(in the rows, 128 means zero)
Known rows, with every step that occurs
petis guri beka vini: [113 143 175  99 129 100 146 178 138 124 180 190 130 101 114 164 123  84
 113 130 183 154 134 102 123 148 148 159 159 130 102 141 187]
petis tiritil: [142 125 103  82 120 100 147 174  91 114 184 175 129  83 121 175 134 101
 134 133 136 142  77  89 121 160 130 141 154 123 123 166 169]
bami bikez sezi tanu tiritil petis: [111 196  75  82 146 124  98 181 159 113 196 220 108  51 147 173 143  99
 145 123 182 156 113  95 119 189 108 116 158 106  99 150 148]
beka guri petis tiritil: [168 135 158  90 127 104 154 178 113 118 177 191 133  55 112 182 135 101
 147 117 142 149  88 102 128 150 129 128 158 132  99 141 133]
vide bikez sezi tanu tiritil petis: [103 171  77  90 143 130 110 181 168 123 198 201 112  66 125 173 143  99
 161 117 160 153 116  75 113 188 110 120 162 138  93 161 130]
tanu tiritil petis guri: [ 84 168 101  97 125  90 109 178 128 132 178 202 113  79 133 172 140  67
 135 123 157 158 112  85 114 179 136 117 160 116 107 154 147]
fekovov petis tiritil tanu: [126 163 109  85 114  92 142 175  89 123 159 174 115  37 124 189 140 110
 123 154 125 155  76  96 113 182 122  94 154 111 115 161 155]
fekovov petis guri: [ 52 147 129  90 116  92 160 184 109 120 167 157 114  78 122 155 146  83
 113 124 140 141  98  85 114 184 142 146 156 117 126 167 185]
tiritil petis guri beka vini: [105 157 171 101 131  97 125 179 146 131 174 207 125  87 122 165 128  67
 122 123 184 156 135 102 124 160 150 129 161 123  92 133 169]
beka vini: [143 133 135  91 121 105 156 175 100 113 182 191 138 108 116 165 130 106
 126 124 158 143  97  93 120 126 144 155 156 130 115 164 182]
bikez sezi: [124 127  92  89 127 115 154 180 127 104 212 168 132 110 124 158 136 103
 137 116 141 138  89  81 123 167 146 161 152 123 124 176 180]
tanu sezi: [132 121 101  87 116 103 171 171 115 120 173 171 132 133 127 163 132 147
 113 135 137 146  94  86 116 133 145 148 155 125 154 171 192]
beka guri petis: [156 141 151  98 126 107 167 177 116 113 179 193 140  90 113 166 134 105
 141 106 147 148  99  99 125 131 144 144 159 132 110 146 151]
sezi bikez bami: [123 113 105 102 141 108 137 182  84 117 165 151 141 122 104 167 136 128
 111 132 127 130  94 101 105 117 148 131 155 134 137 183 161]
guri beka: [142 137 113  96 122 102 155 174 119 115 183 180 136 118 119 167 124 105
 121 129 157 149 116  92 122 140 147 158 158 124 132 156 198]
tiritil tanu sezi bikez: [152 130 115 107 130 101 149 175 107 131 156 159 137 131 130 175 129 165
 104 149 118 157 100 100 110 129 154  98 155 122 151 172 166]
sezi tanu: [118 146 102  77 118 108 164 174 116 108 188 189 135 104 125 162 134 122
 123 123 154 144 103  85 117 145 120 169 157 124 132 171 189]
tiritil tanu: [151 154  91  90 117 101 147 171  89 114 178 188 135 106 123 171 130 120
 122 141 140 154  89  93 113 138 143 128 154 117 127 166 168]
beka guri: [145 136 132  90 120 106 158 176 100 111 180 189 137 114 114 165 128 106
 120 122 161 143 102  93 122 125 145 155 156 130 125 162 179]
sezi bikez: [127 111 115 106 127 102 152 177  88 115 171 151 141 128 120 161 134 113
 123 120 120 137  97  94 117 138 158 137 156 128 141 179 180]
petis vini: [ 99 131 119  90 121 100 162 177 106 117 184 167 125 106 119 153 128  75
 122 122 149 142  98  86 121 158 146 155 155 124 116 166 183]
bami bikez: [132 144  91  86 131 116 143 172  83 103 171 178 125 105 125 155 134 110
 123 126 160 139  86 103 118 133 144 148 150 113 131 157 188]
beka vini petis tiritil tanu sezi: [183 164 159  93 128 101 142 173 131 137 163 205 128  63 123 196 125 151
 130 146 120 169  87 105 113 127 124  83 157 127  94 139 131]
vini petis tiritil: [148 142 119  91 124 102 147 177 108 117 182 180 130  68 118 177 131  99
 149 115 107 147  72  89 119 151 128 124 155 125 103 154 150]
vide bikez sezi: [118 118  88  94 138 134 150 178 124 108 199 152 125 113 107 152 139 105
 147 112 139 133  90  78 118 164 147 156 154 146 115 172 161]
bami bikez vide: [129 146  95  91 149 137 137 175  82 106 171 161 108  98 123 146 137 109
 137 124 162 133  87 104 121 135 146 145 145 123 120 142 174]
tiritil tanu sezi senaf: [140 141 122  88 129  99 156 175 137 118 171 192 134 146 135 172 128 174
 104 149 130 158  96  84 110 157 152 132 154 121 148 164 172]
vini petis: [137 147 111  96 122 103 159 177 112 112 184 180 136 105 119 161 131 103
 143 104 111 145  85  86 116 130 143 143 155 125 116 159 167]
beka guri petis tiritil tanu sezi senaf: [177 148 184  89 142 102 150 179 157 127 163 208 132  83 127 195 131 167
 123 145 132 167  94 100 118 169 135 101 159 130 112 133 118]
guri beka vini petis tiritil: [171 152 175 100 133 102 141 179 139 126 177 199 133  61 111 189 119  94
 143 123 141 158 108 104 124 139 129 122 159 133  79 129 157]
vini petis tiritil tanu sezi bikez: [169 140 138 108 136  97 139 175 121 140 153 164 132  81 126 192 128 157
 127 143  84 163  84 105 110 141 136  64 156 125 119 155 127]
fekovov petis: [ 95 144 106  89 112  96 165 179  97 112 167 162 122  84 122 163 141 102
 123 125 129 139  88  85 114 164 140 141 154 118 135 173 191]
senaf sezi tanu tiritil petis: [104 172  99  83 132  97 117 182 178 121 182 226 122  95 139 180 141 102
 127 135 150 159 121  81 115 180 105 135 165 117 102 162 150]

Rows
[106 155 151 106 131  97 150 178 150 126 180 181 130  98 117 161 125  82
 129 111 140 156 121  93 120 154 147 148 159 126 103 136 171] -> vini petis guri beka
[105 133  94  81 140 140 153 180 147 108 203 165 126  98 112 154 139 118
 145 114 153 138 102  75 118 169 122 165 157 145 113 171 162] -> vide bikez sezi tanu
[162 149  98  83 120  99 136 171  85 120 176 187 127  71 123 188 133 116
 128 150 136 156  77  95 117 157 128 110 152 117 115 160 149] -> petis tiritil tanu
[108 155 173  98 128 101 152 180 131 122 181 192 128  87 113 160 130  84
 133 105 138 150 103  96 118 136 143 145 158 132  86 144 155] -> beka vini petis guri
[157 126 114  96 145 104 123 181  96 138 147 160 130  89 112 196 134 175
  98 173 120 152  88 111 100 129 130  75 154 128 134 170 128] -> petis tiritil tanu sezi bikez bami
[117 103 128 103 139  99 147 184 132 112 173 152 140 151 121 162 136 113
 110 129 110 137 102  93 119 153 155 146 158 129 130 181 175] -> senaf sezi bikez
[ 95 167 101  98 126  91 115 177 125 133 177 203 111  72 132 170 130  55
 138 125 158 156 111  84 116 179 134 111 161 117  96 156 150] -> tanu tiritil petis vini
[ 91 153 131 101 126  93 128 179 141 128 176 191 124  97 125 160 132  69
 122 122 167 153 126  92 121 173 148 131 159 117 110 140 172] -> tiritil petis guri beka
[107 113 111  90 151 134 147 184 152 101 202 160 128 139 113 152 139 120
 144 109 131 130  89  68 116 190 157 168 155 149 118 171 161] -> vide bikez sezi senaf
[149 151 151  99 125 106 156 177 118 115 181 197 139  94 114 167 126 103
 142 107 128 149  93  94 118 117 142 140 157 132  96 152 163] -> beka vini petis
[176 146 122  90 126  97 153 172 123 133 164 186 128  63 126 191 135 154
 135 146 118 166  80 100 117 157 127  91 157 120 117 145 127] -> guri petis tiritil tanu sezi
[109 136 136  97 127 100 168 179 123 120 180 171 128  83 117 154 133  73
 146 106 136 146  95  90 125 164 144 147 157 126 101 152 156] -> guri petis vini
[117 168  86  82 131 115 137 181 160 112 215 200 124  79 136 178 138 112
 138 126 163 155 115  78 118 181 108 158 160 125 113 173 164] -> bikez sezi tanu tiritil
[188 135 179 110 141 101 143 178 125 140 147 176 133  70 122 197 132 158
 123 145 120 166  99 117 118 139 138  67 160 131 114 142 111] -> beka guri petis tiritil tanu sezi bikez
[147 130 106 104 143 108 134 181 101 132 148 160 137 125 113 182 132 180
  91 162 124 149 100 109  99 109 146  92 154 129 146 176 148] -> tiritil tanu sezi bikez bami
[112 102 133 107 154 122 143 186 132 115 172 136 122 146 118 151 138 112
 126 126 111 132 103  95 122 152 155 143 154 139 119 167 159] -> senaf sezi bikez vide
[114 137 110  83 153 127 137 184 144  92 201 178 125 122 134 153 138 117
 129 117 155 135  86  87 120 191 154 166 149 116 125 160 179] -> bami bikez sezi senaf
[106 137 116  75 129 106 162 181 159 105 187 192 135 128 126 163 137 123
 111 132 143 144 108  84 118 161 118 180 160 125 121 172 182] -> senaf sezi tanu
[174 129 141 107 137  97 145 177 119 138 150 164 131  72 126 192 137 160
 132 144  99 163  86 109 116 154 138  70 157 124 122 152 120] -> guri petis tiritil tanu sezi bikez
[128 165  77  96 120  94 114 176 111 124 179 209 122  85 133 178 136  87
 143 125 148 155 102  84 115 160 133 112 160 116 117 162 154] -> tanu tiritil petis
[124 144 174  98 130 105 168 180 129 121 176 186 129  77 112 160 128  73
 136 107 156 150 107  97 127 149 144 144 160 132  92 141 148] -> beka guri petis vini
[158 152 144  88 137  97 143 177 153 127 168 196 128  99 132 190 128 167
 126 143  97 164  78  89 109 170 134  99 156 123 118 146 134] -> vini petis tiritil tanu sezi senaf
[194 168 177 103 133 101 138 173 158 142 161 209 130  64 121 202 114 148
 123 153 137 178 113 112 116 130 125  83 160 128  89 122 142] -> guri beka vini petis tiritil tanu sezi
[104 138 113  82 115  94 154 180  93 118 167 161 116  50 120 177 144  96
 129 137 126 140  76  89 117 184 125 123 154 118 124 169 173] -> fekovov petis tiritil
[111 145  98  78 128 119 160 180 150 103 217 184 132  96 127 160 138 117
 134 117 155 142 103  79 123 174 120 173 155 124 122 175 180] -> bikez sezi tanu
[153 141 152  98 125 104 152 176 124 117 181 196 139 109 114 172 120 104
 120 132 173 151 123 101 122 129 146 156 159 132 111 147 195] -> guri beka vini
[ 62 177 121  82 136  91 110 186 191 128 182 221 112  88 139 175 144  84
 118 134 160 162 133  84 115 200 107 138 168 116  93 155 144] -> senaf sezi tanu tiritil petis guri
